What can hang from each mark
z_337: z_268
z_596: z_804
z_721: z_804 z_813
z_268: z_337 z_813
z_586: z_813 z_976
z_804: z_721
z_813: z_268 z_586 z_721

(in the rows, 128 means zero)
Known rows, with every way that one mark hangs from another
z_721(z_804 z_813): [ 98 133 189 166 149 135  97 142 178 119 158 119  79 122 168 122 123 158
 141]
z_337(z_268(z_813(z_721))): [153 134 115 130 145 201 119 140 169 145 199 114 114  83 144  44  98 157
 113]
z_596(z_804(z_721(z_813(z_268)))): [129 116 186 156 111 139 105 146 149 135 185 136 144 128 170 166 130 124
 140]
z_813(z_268(z_337) z_586 z_721): [161 122 109  42 139 193 109 126 190 146 181  68  94 109 139 175 136  75
 175]
z_586(z_813): [116 127 163 133 123 147  97 141 156 152 149 130 119 127 166 107 109 136
 132]
z_268(z_337 z_813(z_721)): [122 105 119 110 143 189 119  89 161 138 178 111 108 114 143  51  97 167
 136]
z_813(z_721): [131 111 132 114 143 176 132 126 188 147 159  99 111 107 151  99 100 132
 160]
z_596(z_804(z_721(z_813))): [118 102 186 165 120 119 103 129 164 141 183 146 137 130 174 153 126 139
 150]
z_596(z_804(z_721(z_813(z_268 z_586)))): [138 109 174 137 116 134 100 141 170 135 191 132 135 127 171 187 141 108
 148]
z_586(z_813(z_268(z_337) z_721)): [146 132 159  76 120 197  93 138 159 155 161 102 125 120 153 119 105 120
 148]
z_337(z_268(z_813(z_586))): [149 138 104 130 145 173 108 141 170 144 200 120  99  92 152  83 122 136
 107]
z_586(z_813 z_976): [121 109 158 142 116 111 135 165 145 108 126 131 170  98 152 110  92 143
 137]
z_596(z_804(z_721)): [119 106 166 165 117 130 110 124 155 142 186 145 157 139 169 149 119 128
 150]
z_813(z_586(z_976) z_721(z_804)): [139  94 114  93 159 139 150 133 225  98 164  94 137  88 145 141 106 112
 189]
z_721(z_804 z_813(z_586(z_976))): [113 113 165 142 153 101 116 154 202  93 154 114  98 100 160 158 130 133
 161]
z_721(z_804 z_813(z_268 z_586)): [128 142 169 118 142 156  95 161 187 113 174  98  69 116 161 176 147 108
 138]
z_721(z_804 z_813(z_268(z_337) z_586)): [121 143 172 107 148 148  75 143 182 118 175  93  65 124 162 184 151 111
 153]
z_804(z_721(z_813(z_268 z_586(z_976)))): [115 117 144 119 136 121 141 205 181 109 145 125 127  97 158 172 142  95
 158]
z_337(z_268(z_813)): [138 146 119 154 135 182 109 148 144 141 195 127 110  93 148  59 109 157
  95]
z_596(z_804(z_721(z_813(z_586)))): [127  95 175 146 125 110 100 126 185 141 190 143 132 129 176 172 138 122
 160]

Rows
[165 109 102  50 133 165 138 147 180 109 163  71 136  87 127 178 124  82
 179] : z_813(z_268(z_337) z_586(z_976) z_721)
[130 133 167 125 139 135 117 178 179  84 160  99 103  96 151 178 136 113
 142] : z_721(z_804 z_813(z_268 z_586(z_976)))
[108 122 150 108 140 132 109 176 183 135 157 124  96 121 166 176 152  96
 168] : z_804(z_721(z_813(z_268(z_337) z_586)))
[142  96  97  95 146 189 139 108 202 132 182 110  97  99 145  74 111 132
 129] : z_268(z_813(z_586 z_721))
[135  94 100  77 153 176 116  80 191 141 186 106  90 112 146  84 117 139
 151] : z_268(z_337 z_813(z_586 z_721))
[135 131 152  93 132 140  87 149 169 136 162  94  63 114 152 187 155 103
 147] : z_721(z_813(z_268(z_337) z_586))
[137  94 106 108 151 173 156 119 198  91 178 111 132  86 142  73  94 145
 135] : z_268(z_813(z_586(z_976) z_721(z_804)))
[101 130 163 140 129 152 124 196 161 132 145 130 112 116 165 144 135 115
 146] : z_804(z_721(z_813(z_268)))
[ 99 105 147 128 148 111 119 173 206 140 151 138  94 118 175 154 147 109
 173] : z_804(z_721(z_813(z_586)))
[137  83  93  85 149 155 141  96 183 111 173 107 125  93 133  87 105 142
 156] : z_268(z_337 z_813(z_586(z_976) z_721))
[110 154 192 139 139 161  80 150 151 116 165 100  82 126 156 150 134 140
 137] : z_721(z_804 z_813(z_268(z_337)))
[126 120 169 111 141 173 101 130 193 145 162 118 127 124 167  87  92 143
 157] : z_586(z_813(z_721(z_804)))
[128  88 172 151 121  94 120 138 177 117 178 142 158 115 169 175 129 123
 164] : z_596(z_804(z_721(z_813(z_586(z_976)))))
[157 118 151  99 109 169 149 180 152 105 138 105 181  83 140 113  84 122
 141] : z_586(z_813(z_268 z_721) z_976)
[134 131 158 117 107 137 121 172 116 105 134 114 173 102 141 138 101 124
 133] : z_586(z_813(z_268(z_337)) z_976)
[151 114 151  86 114 160 131 164 146 109 142 102 179  91 135 121  90 125
 154] : z_586(z_813(z_268(z_337) z_721) z_976)
[142 120 146 114 124 126 130 178 165 101 148  98  99  86 145 183 143 104
 137] : z_721(z_813(z_268 z_586(z_976)))
[130 105 163 120 135 139 139 156 182 101 142 120 179  93 153  90  75 150
 162] : z_586(z_813(z_721(z_804)) z_976)
[122 117 130 131 146 208 136 111 178 117 182 116 113 105 150  38  88 167
 116] : z_268(z_813(z_721(z_804)))
[147 136 133  82 130 208 111 135 151 144 169  76 114 113 138 132 112 110
 157] : z_813(z_268(z_337) z_721)
[121  98 100 113 138 131 130 106 152 106 165 117 117 105 138 105 118 143
 133] : z_268(z_337 z_813(z_586(z_976)))
[148 125 162 105 119 174 139 178 158  92 149 104 184  89 145 111  82 130
 143] : z_586(z_813(z_268 z_721(z_804)) z_976)
[138  99 151 115 125 132 146 157 174 113 134 120 178  87 150  92  79 143
 158] : z_586(z_813(z_721) z_976)
